Known rows, with every step that occurs
lezotul, belig, nuli, dute: [-17,-1,6,7,-8,-3,4,-11,-11,11,-7,5,-10,-7,-4,-13,11,-3,-10,-20,1,10,-12,4,-11,-4,-7,13]
dipa, lezotul, belig, nuli, komod: [-17,-4,8,8,-4,-5,21,-13,-9,-5,3,-13,12,-6,-7,-28,5,-21,-10,-3,-2,13,-12,2,-18,11,9,3]
vivi, komod, lezotul, belig: [6,-1,-16,5,2,-17,4,-23,-2,5,8,-15,3,-2,-5,-20,22,5,0,-8,-19,-3,-16,-15,-11,5,9,-15]
komod, lezotul, belig, nuli, dipa, dute: [-14,-2,-7,12,8,-9,-8,-16,-23,10,-15,-9,-8,-4,0,-23,25,-4,-7,-16,-27,6,-26,1,-8,-4,8,-8]
lezotul, belig, nuli, komod: [-11,-5,2,7,-5,-9,7,-18,-10,11,-11,8,-11,-4,-12,-7,19,-7,-12,-22,4,9,-15,-1,-14,-4,-3,6]
nuli, dute, komod, lezotul, belig: [-14,13,-21,15,-6,-5,18,-20,-13,27,6,-20,-7,-5,15,-18,-2,13,4,-15,-13,9,-2,5,-12,13,-15,6]
nuli, dipa, lezotul, belig: [-23,0,-1,12,-1,-6,1,-17,-9,13,-2,-4,2,-8,-2,-22,-7,-18,-4,-12,-9,19,-10,2,11,0,1,-6]
zavi, komod, lezotul, nuli, dipa: [17,13,-12,12,16,-6,9,-13,5,12,7,-5,-4,-4,4,3,11,1,9,-13,-21,7,-2,-12,-13,-17,6,-17]
zavi, komod, lezotul, belig, nuli, dute: [4,10,-13,11,13,-4,11,-18,3,11,3,-8,1,-9,-3,-3,17,0,6,-16,-24,8,-1,-10,-18,-7,1,-10]
komod, lezotul, belig: [-3,4,-13,15,0,-3,-4,-14,-21,6,-2,-12,-11,0,-3,-20,22,7,0,-5,-27,7,-19,-2,-5,2,7,-10]
belig, lezotul, nuli, zavi: [10,14,10,-6,8,6,13,-2,-1,10,0,-5,-4,-14,-3,-4,17,12,1,1,-8,12,-18,17,-11,3,-4,8]
komod, lezotul, nuli, zavi: [15,10,-5,15,14,-8,5,1,-11,12,0,-9,-15,5,14,-7,19,19,-1,4,-22,6,-13,3,-6,0,5,-12]
zavi, dute, komod, lezotul, belig, nuli, dipa, pebid: [-17,4,-20,-6,14,4,0,-18,-21,12,6,-11,-7,-4,-6,-9,10,-7,-10,-32,-7,3,-12,-13,-21,-5,3,3]
zavi, dute, komod, lezotul, nuli: [-2,11,-19,-2,14,9,12,-9,-19,6,13,-20,-9,2,0,-7,5,5,1,-19,-7,-1,-10,-10,-30,-3,5,0]
dute, komod, lezotul: [-2,6,-30,3,-5,-4,9,-21,-17,2,7,-21,-3,3,10,-12,17,8,-6,-11,-18,-3,-8,-6,-14,6,-7,-11]
pebid, komod, lezotul, belig, dute, nuli, zavi: [-2,7,-14,8,6,-11,7,-26,3,21,-3,-20,9,-12,-21,-12,21,12,-16,-9,-19,5,-15,9,-19,5,-6,5]
lezotul, nuli, belig, dute: [8,14,13,13,-2,-9,17,1,-3,22,7,9,-23,-3,2,-9,18,5,4,-12,11,-1,-17,4,-17,-10,9,19]
zavi, komod, lezotul, nuli: [21,12,-11,11,13,-3,12,-8,5,6,11,-8,-2,-3,2,3,13,4,10,-9,-19,4,-2,-13,-20,-14,9,-15]
pebid, dipa, dute, nuli: [-15,-11,-2,9,-7,-8,-14,-4,-15,18,14,-7,7,-7,0,-15,-9,-5,-21,-15,-3,-2,-8,1,-6,-6,10,2]
pebid, komod: [-1,-1,-9,-1,4,-8,4,-16,18,7,-4,-7,18,-9,-21,0,2,-5,-9,-3,2,2,-3,7,-11,7,-8,8]
belig, dute: [-4,12,13,-10,-1,1,5,-7,5,7,-3,-6,3,-8,-12,-11,2,9,2,-11,-4,-2,-10,6,-7,-3,10,8]
zavi, komod, lezotul: [14,9,-16,6,16,-2,8,-13,8,3,6,-10,6,-5,-2,3,13,1,10,-7,-24,2,4,-13,-12,-7,5,-17]
lezotul, nuli, dipa, dute, komod: [-2,4,3,14,-7,-9,6,-2,-15,22,6,2,-12,3,11,-10,-7,-3,-1,-22,6,5,-17,1,-11,-20,6,5]
vivi, komod: [8,-3,-6,-5,2,-16,6,-12,14,1,9,-7,10,-1,-4,-5,6,0,0,-5,0,-7,-3,-13,-8,4,5,-8]
dipa, pebid, komod: [-6,-7,-3,-8,-3,-10,-13,-5,10,13,14,9,21,-6,-18,2,-5,-15,-18,-7,14,-2,2,-6,-4,3,4,20]
belig, nuli, dipa, dute: [-20,-10,10,-8,17,-14,-9,-7,-2,9,-27,8,2,-6,5,-2,7,-21,-15,-20,2,3,-14,6,-4,-13,-2,2]
dipa, nuli, dute, komod, lezotul: [-3,6,-3,-12,11,-22,11,-6,-13,16,4,-17,-2,-8,14,-14,4,3,-10,-12,-3,13,7,2,-20,16,3,9]

Rows
[8,3,1,-11,19,-20,9,-2,-5,11,5,-6,2,-9,-6,-1,22,6,-14,-9,-16,14,14,-4,-7,10,9,-2] | dipa, nuli, zavi, komod, lezotul, belig
[-9,-4,1,-3,6,-23,-12,-6,-6,20,11,-2,0,-15,2,-15,-8,-2,-21,-15,0,18,4,2,1,13,7,2] | pebid, dipa, nuli, dute
[5,10,-26,8,-4,-7,15,-15,-17,9,11,-19,-9,6,14,-10,19,17,-8,-11,-16,0,-9,-4,-16,2,-7,-10] | dute, komod, lezotul, nuli, zavi
[5,9,-13,11,14,-3,14,-9,7,17,5,-5,4,-5,-7,8,21,18,0,-4,-28,7,13,-1,7,5,-8,-14] | nuli, zavi, komod, lezotul, belig
[-15,-10,-2,10,-4,-9,-11,-3,-13,22,14,-7,8,-8,0,-12,-6,1,-23,-13,-6,-1,-3,4,0,-2,6,2] | pebid, dipa, dute, nuli, zavi
[-25,-7,-2,5,-12,-6,-1,-19,-20,12,-9,4,-7,-6,-9,-17,16,-13,-15,-33,-3,7,-20,-1,-8,-12,-3,6] | lezotul, belig, nuli, dipa, dute, komod
[0,7,-26,7,-7,-10,4,-18,-21,14,13,-12,-10,5,14,-12,13,5,-10,-20,-10,2,-13,-10,-14,-5,-2,-6] | dute, komod, lezotul, nuli, dipa, pebid
[5,12,-14,8,6,-4,3,-20,-2,21,13,-7,-1,-10,-7,-3,15,1,-1,-24,-22,5,-4,-16,-15,-20,8,-6] | zavi, komod, lezotul, belig, dute, nuli, dipa, pebid
[-23,-4,1,7,5,-9,-9,-9,-7,24,-12,2,3,-5,1,-10,-11,-15,1,-19,-6,4,-7,6,11,-8,3,0] | nuli, dipa, dute
[-15,10,-4,3,-27,4,10,-22,-17,11,9,-9,-6,-7,-20,-23,14,9,-5,-29,-7,3,-18,-2,-12,-5,3,10] | lezotul, belig, dute, komod
[6,9,-25,7,-7,-6,13,-16,-20,4,12,-19,-10,6,14,-13,17,11,-6,-13,-13,-1,-13,-6,-21,-1,-3,-9] | dute, komod, lezotul, nuli
[-11,-4,-6,-2,2,-15,-12,-13,3,21,7,3,14,-9,-13,-8,5,-13,-20,-13,3,4,-7,-2,-10,6,2,20] | dipa, pebid, komod, lezotul, belig, nuli, dute
[15,8,-4,14,10,-7,1,-1,-15,6,2,-10,-15,6,14,-12,15,11,2,2,-17,4,-20,-1,-14,-6,11,-10] | komod, lezotul, nuli
[16,5,-11,3,18,-17,11,-11,4,10,11,-16,0,1,3,-10,18,12,2,-4,-14,-3,-12,-12,-17,3,10,-14] | vivi, komod, lezotul, nuli, zavi, dute
[4,18,4,-4,1,7,19,-10,-5,16,4,-13,-6,-16,6,-13,7,8,5,-7,-3,13,-20,16,-24,3,-7,14] | belig, lezotul, nuli, dute, komod
[8,13,-13,9,6,0,10,-20,2,9,8,-12,3,-10,-13,-7,18,5,9,-18,-27,4,-4,-13,-15,-10,9,-12] | zavi, komod, lezotul, belig, dute
[-4,8,7,12,-6,-1,31,-1,-7,3,21,-22,9,-1,16,-28,-15,-7,1,5,3,12,-6,4,-25,9,6,7] | dipa, lezotul, nuli, dute, komod
[-4,6,-13,6,4,-10,3,-28,5,13,-5,-18,11,-12,-27,-18,18,3,-8,-11,-18,6,-20,7,-17,8,0,3] | pebid, komod, lezotul, belig, dute
[-15,-3,-3,0,3,-12,-21,-7,-1,25,-1,17,-3,-4,1,2,-10,-15,-10,-18,5,9,0,-5,21,-9,0,3] | nuli, dipa, pebid
[-1,1,-5,6,3,-5,-6,-3,-11,22,1,-3,-15,-2,20,10,-2,5,-18,-11,4,3,-4,-2,-9,-25,-12,4] | dute, nuli, dipa
[-16,-6,-4,11,-2,-8,1,-16,-3,6,17,-6,14,-15,-12,-23,3,-11,-23,-11,-13,18,-3,-3,2,10,6,-10] | pebid, dipa, lezotul, belig, nuli, zavi, komod
[-19,-8,-2,12,-5,-14,0,-20,-8,9,11,-6,8,-12,-11,-28,-1,-15,-22,-12,-4,18,-12,0,-3,13,9,-7] | pebid, dipa, lezotul, belig, nuli, komod
[10,7,-11,11,6,-1,11,-3,-8,20,13,-12,-8,-2,11,13,17,22,-17,-5,-14,0,7,-5,-16,-16,-12,0] | dute, nuli, zavi, komod, lezotul, belig
[0,14,11,-7,2,-1,10,-2,0,19,3,-12,-3,-7,0,0,8,23,-13,-9,-4,-4,-5,8,-14,-11,0,12] | belig, dute, nuli, zavi
[16,4,-11,9,10,-24,11,-15,4,12,9,-10,-5,0,5,-14,26,5,3,-4,-10,-5,-17,-13,-17,3,10,-11] | vivi, komod, lezotul, nuli, belig
[-3,11,4,-5,2,3,9,-13,-11,16,-2,-9,-4,-15,-1,-15,10,-3,2,-15,-7,11,-28,14,-18,-6,0,8] | belig, lezotul, nuli, dipa, dute, komod
[-10,-2,0,-15,25,-4,8,-3,3,2,-13,0,0,-4,1,11,20,0,-20,-13,0,1,2,3,-12,1,-12,2] | belig, nuli, zavi, dute, komod
[-8,10,-3,3,10,-4,11,-14,1,20,-8,5,-10,-19,-9,-8,36,-7,5,-2,-3,2,-10,12,-4,16,-7,17] | nuli, belig, lezotul
[-10,-3,-7,-4,1,-23,-7,-12,-10,20,15,-6,0,-14,3,-16,-6,0,-24,-19,-1,17,4,-1,-2,14,4,2] | pebid, dipa, nuli, dute, komod
[6,16,2,-9,10,11,19,-7,-5,11,5,-12,-4,-14,-5,-5,17,12,0,-7,-8,10,-17,13,-21,3,-5,9] | belig, lezotul, nuli, zavi, dute, komod
[-19,0,-2,6,-13,-3,9,-16,-14,11,-3,1,-9,-7,-2,-14,13,-2,-12,-25,0,9,-12,2,-15,-3,-10,12] | lezotul, belig, nuli, dute, komod
[-23,-1,2,6,-9,-1,23,-14,-12,-5,9,-19,13,-8,0,-33,2,-17,-10,-5,-4,13,-10,2,-20,12,3,7] | dipa, lezotul, belig, nuli, dute, komod
[18,2,-10,5,9,-20,8,-13,3,5,10,-14,-1,2,7,-14,17,8,2,-3,-12,-4,-17,-14,-18,0,12,-15] | vivi, komod, lezotul, nuli
[-17,-3,-12,6,4,-16,-20,-21,-2,31,-2,9,2,-9,-11,-6,0,-15,-15,-22,-3,13,-9,-3,14,-5,-2,4] | nuli, dipa, pebid, komod, lezotul, belig
[10,9,7,18,-2,-10,15,5,-5,18,9,13,-24,1,8,-4,17,1,3,-6,13,1,-12,1,-14,-9,3,14] | lezotul, nuli, belig
